Each row comes from the steps of one walk. Every step used is in the known rows, and no mark comes twice. Write the walk behind each row, first mark first.
Known rows:
F > Z > K: [ -0.2  12.0 -14.8   3.8   2.0  17.8  -2.6  -2.2 -10.3  -8.5  -3.7 -43.0
 -13.7  14.0   8.0   4.7   9.2  12.0  -4.7  11.7   3.9 -23.1 -15.1  -4.5]
J > P > N: [ 21.7  -3.5  53.0  27.6   5.9 -21.6  -1.3 -11.3  15.2   2.1  29.4   7.6
  -5.7 -22.1   3.9  27.7  16.6  10.0  19.1   7.4  -2.6  21.4   8.3 -23.3]
V > F > P > N > K: [ 24.6  19.9  19.1 -27.4 -13.8  -4.1  -2.5  12.2  -2.5  -4.8  11.2  -8.5
 -27.7  14.2  20.5  -7.6  -1.7  -2.5 -18.2 -31.9   7.8  12.8  18.8 -12.4]
V > F > Z: [ 16.5  -6.7 -23.8  -7.4  17.6  10.0  -7.2  21.2 -15.1   7.1  -5.2 -10.5
 -16.9  16.5   5.1  -1.2   3.9   5.4   5.8  -1.6  -7.2  -7.8  -6.3   1.1]
V > F > P > N > K > Z > B > E: [ -6.9  -8.6  -2.6 -28.2 -44.0  -2.1  -4.5   8.2   5.4  13.7   3.7  -4.8
  -8.6  14.0  15.6 -16.0   1.8  -0.2 -16.2 -13.2 -10.6   8.3  12.2 -24.9]
P > N > K > Z > F > V: [-26.2  20.5  -2.7  -3.1  38.4   4.6  21.4  27.6  15.5 -15.1 -14.0  13.3
  18.2  23.1  -6.8  20.8   8.6   3.5  -7.8  12.0  37.3   1.4   9.9  12.0]
Z > K > N: [ -6.2  -1.8   3.4   6.4 -20.9  -1.6  -8.0 -19.4 -14.6  -5.0 -38.9 -21.0
  20.4  -4.3 -25.5   4.1 -16.1   6.7   0.2  15.2   6.0  -3.7 -10.0  -6.4]
Z > K > N > P > F: [ -7.1   5.5  16.7   1.5 -23.2 -13.1 -26.9 -11.7  -7.8  -5.8   2.4  10.8
  16.5 -13.7 -23.4 -10.1  -5.6  -7.5   4.0  -9.5  -3.2  13.6   1.3   2.4]
K > N > P > F: [ -3.4  -5.0  29.0   9.5   3.6 -27.2 -26.7  -0.7   3.2   0.2   5.0  33.0
  21.5 -15.3  -4.6  -2.8  12.0  -9.4  19.9  -2.0 -13.1   9.3  16.8  13.0]
V > F: [ 31.4 -20.4  -8.8  -1.9  11.5   7.5  -4.1  16.7 -10.1   0.5 -16.9  -3.9
  -4.6  -5.6  -0.5  -8.5 -15.8  -0.8  11.6  -0.1 -23.2  12.2 -14.2   8.0]
J > P > F: [ 29.5  -0.7  44.9  37.8  16.2  -1.1 -15.9   2.2   7.5   3.1  37.9  15.4
  13.4 -17.4  -1.6  10.8   0.2   8.1  29.4  -6.0 -30.1  -5.5 -10.6  -0.6]
Z > B: [  4.2 -32.3  -9.2  28.7  14.8  -3.3  -2.1 -10.3  -5.4 -27.9  10.1 -24.6
  -5.8 -17.8  39.1  -8.1 -12.8  18.9   2.6  35.5 -51.0  -9.7 -21.1   4.6]
N > P > F: [ 19.5  -3.5  28.7  10.7  19.3  -6.6 -19.3  13.2  12.3 -13.3  35.8  20.0
  -2.1 -23.1  22.5 -13.6  15.3 -13.9  19.9  -7.7 -35.8  15.0   3.6  22.8]
B > Z > F > P > N > K: [ -6.2  22.2  -6.7  -8.4  -6.0   5.3  36.8  13.3   9.1  23.1  31.2  -2.3
 -13.2  25.3   8.1  -8.8  -1.5   7.8 -12.7 -14.2  23.9 -19.1  20.5   2.9]
Z > F > P: [ 11.7   8.8  -4.2   5.9  19.0   1.7  38.3  13.8   4.3  -6.1  12.9 -10.0
 -18.8   9.1   9.9 -30.8  20.2  10.5  -2.1  -8.3 -22.1 -13.1   6.3   4.9]
Z > B > E: [  3.3 -47.9  -7.8  14.2 -18.9   8.3  -4.4 -11.6   7.5  -1.1  -2.3 -26.7
   1.4 -21.3  36.0  -3.8  -3.2  20.6   9.5  35.4 -70.5  -4.5 -22.6  -6.1]
P > N: [ 15.0  -1.7  28.6  18.2  16.9  -8.2  16.0  -0.1  17.5 -16.5   5.2   2.7
  -3.5 -12.3  20.7  23.0  15.3  -1.5  13.6  25.4  -0.6  16.6  12.4  -2.2]
P > F > Z > K > N > V: [-14.3  23.6  -7.5  12.1  10.4  18.1 -25.5 -13.5  -7.5  -5.1   5.1  15.2
  18.2   9.6 -15.0  22.0  -8.4   0.3  -4.9  -6.4  23.9 -18.8  -5.9   7.0]
B > Z > K: [ -0.1  -7.1 -18.2   5.8 -23.8  20.9  11.0  -8.6  -4.0  15.6  -5.6 -27.1
   7.1  -5.1 -13.5  -1.1 -24.5  -4.7   7.3  16.4   1.8 -18.0 -26.1   6.7]
B > Z: [  5.0 -16.6  -9.2  14.5   0.3  12.1  14.8   1.2   6.7  20.4  -4.4 -12.0
  10.2  -7.8   4.7   6.8 -10.4  -6.2  20.9  25.3  -7.7 -24.4 -15.5  15.0]
K > Z > B > E: [-21.7 -46.5 -17.5  16.7 -13.1   7.0   3.5  -1.0  13.1   9.8 -26.5 -13.8
  28.7 -11.4  10.7  -8.1   7.1   5.5  18.6  47.7 -42.1 -13.1 -18.3  -2.6]
F > Z > B > E: [-10.8 -29.5 -22.5   8.1  -9.3   9.9  -6.4  -5.1   0.4   4.3   8.7 -33.3
 -12.3   4.4  40.4   4.5  19.2  26.9   4.7  32.4 -48.9 -27.0 -14.0 -12.0]
V > F > P > N > K > Z: [  6.8  19.0  10.9 -24.9 -11.8  -5.2   2.6  18.7   2.1   3.5  -4.3   0.7
  -8.3  21.0   3.9 -11.0   5.0 -12.7 -13.2 -22.5  25.6   5.6  20.7 -11.2]

Which walk is each row?
[-24.3  12.8   9.0  -9.4 -13.1 -14.3 -22.6  -7.2  -4.7 -22.2   0.8  18.5
  19.1 -14.0 -31.6   1.8   1.7 -16.2   0.1  -9.4  -1.2   9.2 -13.3   6.8] -> Z > K > N > P > F > V
[-19.8  12.3  -6.6   6.3  29.3   0.4  36.9   3.9  23.0  -0.7   0.0  29.5
   3.2   5.2  -9.0  -6.9  28.0 -14.6  -5.6  -0.4  31.8   5.7  20.5   2.6] -> K > Z > F > P > N > V
[  9.6  28.9  12.6  -6.0  14.3  -0.4  29.6  14.6   8.3  -7.9  24.0  -7.5
 -24.1  21.7  22.0 -13.2  13.7  17.8 -20.4 -19.9   8.4   0.5  28.6  -2.7] -> Z > F > P > N > K
[  7.1  19.0   9.8   5.4  17.4  -8.8  46.7   9.8  14.7 -11.2  30.3   7.4
 -24.9   9.6  11.2 -15.9  31.2   5.3  -2.5  -5.1  -3.1   6.6  25.2  -5.0] -> Z > F > P > N
[ -7.7  -0.8 -23.4   5.4  51.7   8.9  34.4  23.7   4.5 -23.8  -6.5   6.2
   2.8   4.3  -9.4   1.1   9.8   8.2   6.1  13.3 -19.1  -7.7 -22.2  23.6] -> Z > F > V
[ -3.1   1.8 -23.0   2.6  -0.6   5.8  45.9  11.3   4.9  23.9  22.1  -3.1
  -9.7  12.5  -4.2 -24.7   5.6   0.8   6.0  -2.2  -5.3 -30.6  -0.8  10.0] -> B > Z > F > P
[-19.3  -7.7 -17.1   3.5 -37.2   3.0   4.3 -19.3 -10.9  25.3 -25.0 -13.0
  25.9  -0.7 -36.3   7.1 -27.3  -2.9   7.5  18.4  19.4 -20.3 -14.7  -1.1] -> B > Z > K > N
[ -0.4 -14.5 -32.2  14.9  16.8  15.8  36.7  16.0   3.1  25.9   5.7   3.8
   7.4   6.4 -13.0 -10.2 -12.4   8.1  17.0  15.8  -6.2 -20.0  -8.5  20.4] -> B > Z > F
[  3.9  10.7 -13.5 -13.9   7.0  15.1 -13.9 -12.3  -1.3  -7.7  10.6  15.1
 -23.6  -2.0  -2.9  25.9  -7.5  -8.3 -19.8 -15.3  38.2  32.0   0.7 -11.5] -> P > N > V > F > Z > K
[ -0.8   0.7   5.3   4.7  19.3  16.0 -11.7  16.7   1.1   2.7 -44.7 -30.8
  26.1  14.5  13.9   3.9 -12.2   8.8   0.0  14.1  15.1 -21.1  -2.8  17.4] -> N > K > Z
[ -6.1   4.9  -3.2 -17.3 -15.3 -12.7  -3.2   9.8  -5.9  -7.9  13.5  -2.9
 -15.4  16.6  18.7 -19.8  -6.2  -1.8 -21.6 -12.8   5.0   3.1  13.3 -16.1] -> V > F > P > N > K > Z > B
[ -3.7   7.5  -7.9 -22.4 -32.6   1.4 -20.1 -30.7 -19.3  -0.4 -27.8  -2.6
  -1.8  -7.7 -29.5  -6.8 -23.6  -9.2 -25.0 -30.8  22.8  12.5  -9.5 -12.8] -> Z > K > N > V > F > P
[-15.0   7.6  16.6   4.4   8.1 -25.0 -28.7   4.1  -1.0   5.6  14.9  26.9
  11.4   3.0  -1.2   3.1  27.4  -3.4  15.8  -3.1   0.7  -5.5  22.9   6.5] -> K > N > P > F > Z
[ 17.1  11.9  33.1   4.1  13.6   2.7  -4.7   4.4  10.2 -14.2  -2.0 -16.3
  -3.2   3.8  33.8  26.3  -5.1  14.4  -7.8   7.6  14.1  10.4  16.5   2.3] -> P > N > K
[  0.4  -4.5  -1.2 -15.8  -6.0 -11.1 -18.3 -22.0 -10.3   7.3 -30.3  17.6
   4.4  -9.1 -12.8   2.9  -9.8 -11.6 -12.0 -23.9  16.5  10.2   3.8  -4.6] -> K > N > V > F > P
[-22.8   2.7  21.2  -1.1  12.4 -29.3 -22.0   4.6   5.2 -15.8   4.3  39.2
  24.1 -14.4 -14.0  10.2  19.3 -18.5  17.5  -1.0 -10.6   5.5   1.6  16.3] -> K > N > P > F > V
[  8.8  18.0  32.6  -0.5   7.5  -6.1  12.1 -23.4  24.0 -21.5  20.9   4.1
 -24.8 -17.1  33.6  14.8  25.1 -17.4 -13.2  -8.8  12.9  12.9  15.2  -8.2] -> F > P > N > V
[ -4.5   2.5 -30.7 -16.3 -17.1   3.1 -17.4   3.5 -30.4  12.3 -24.3 -11.9
  -3.3  21.8 -31.8  -2.6 -11.1   7.9  -5.8  -8.0  16.8  -5.3  -6.4 -13.3] -> V > F > Z > K > N
[ -2.3  -8.9 -16.8 -10.2 -16.8   9.7 -27.8 -25.9 -21.6   1.5 -42.3   4.5
  13.1 -12.7 -37.1   6.9 -39.5  -3.3 -16.2 -14.3  21.5  23.8 -17.3  -3.1] -> Z > K > N > V > F
[ 20.4  -7.9   6.5  -2.6  21.9   6.5  -7.9  -8.0  10.5  -9.4   2.2  32.2
 -11.6 -20.5   6.7  25.8 -11.0 -14.5  -4.4  -6.1  15.6  44.6   4.1   1.7] -> P > N > V > F
[ -7.9   0.2 -23.1 -29.2 -22.3 -11.8 -32.7   2.5 -27.6  14.5  -7.3  -2.6
 -17.3  10.1 -25.8 -15.7   2.2  -0.5  -9.8 -22.7  12.3  13.8   3.5 -13.6] -> V > F > Z > K > N > P
[-17.5   2.0 -27.4 -25.1 -49.9   5.5  -5.6 -28.9 -16.3  30.1 -14.1   4.9
   4.4  -2.5 -40.4  -5.0 -33.8 -20.6 -17.3 -25.5  34.1  -6.5 -13.2  -9.0] -> B > Z > K > N > V > F > P
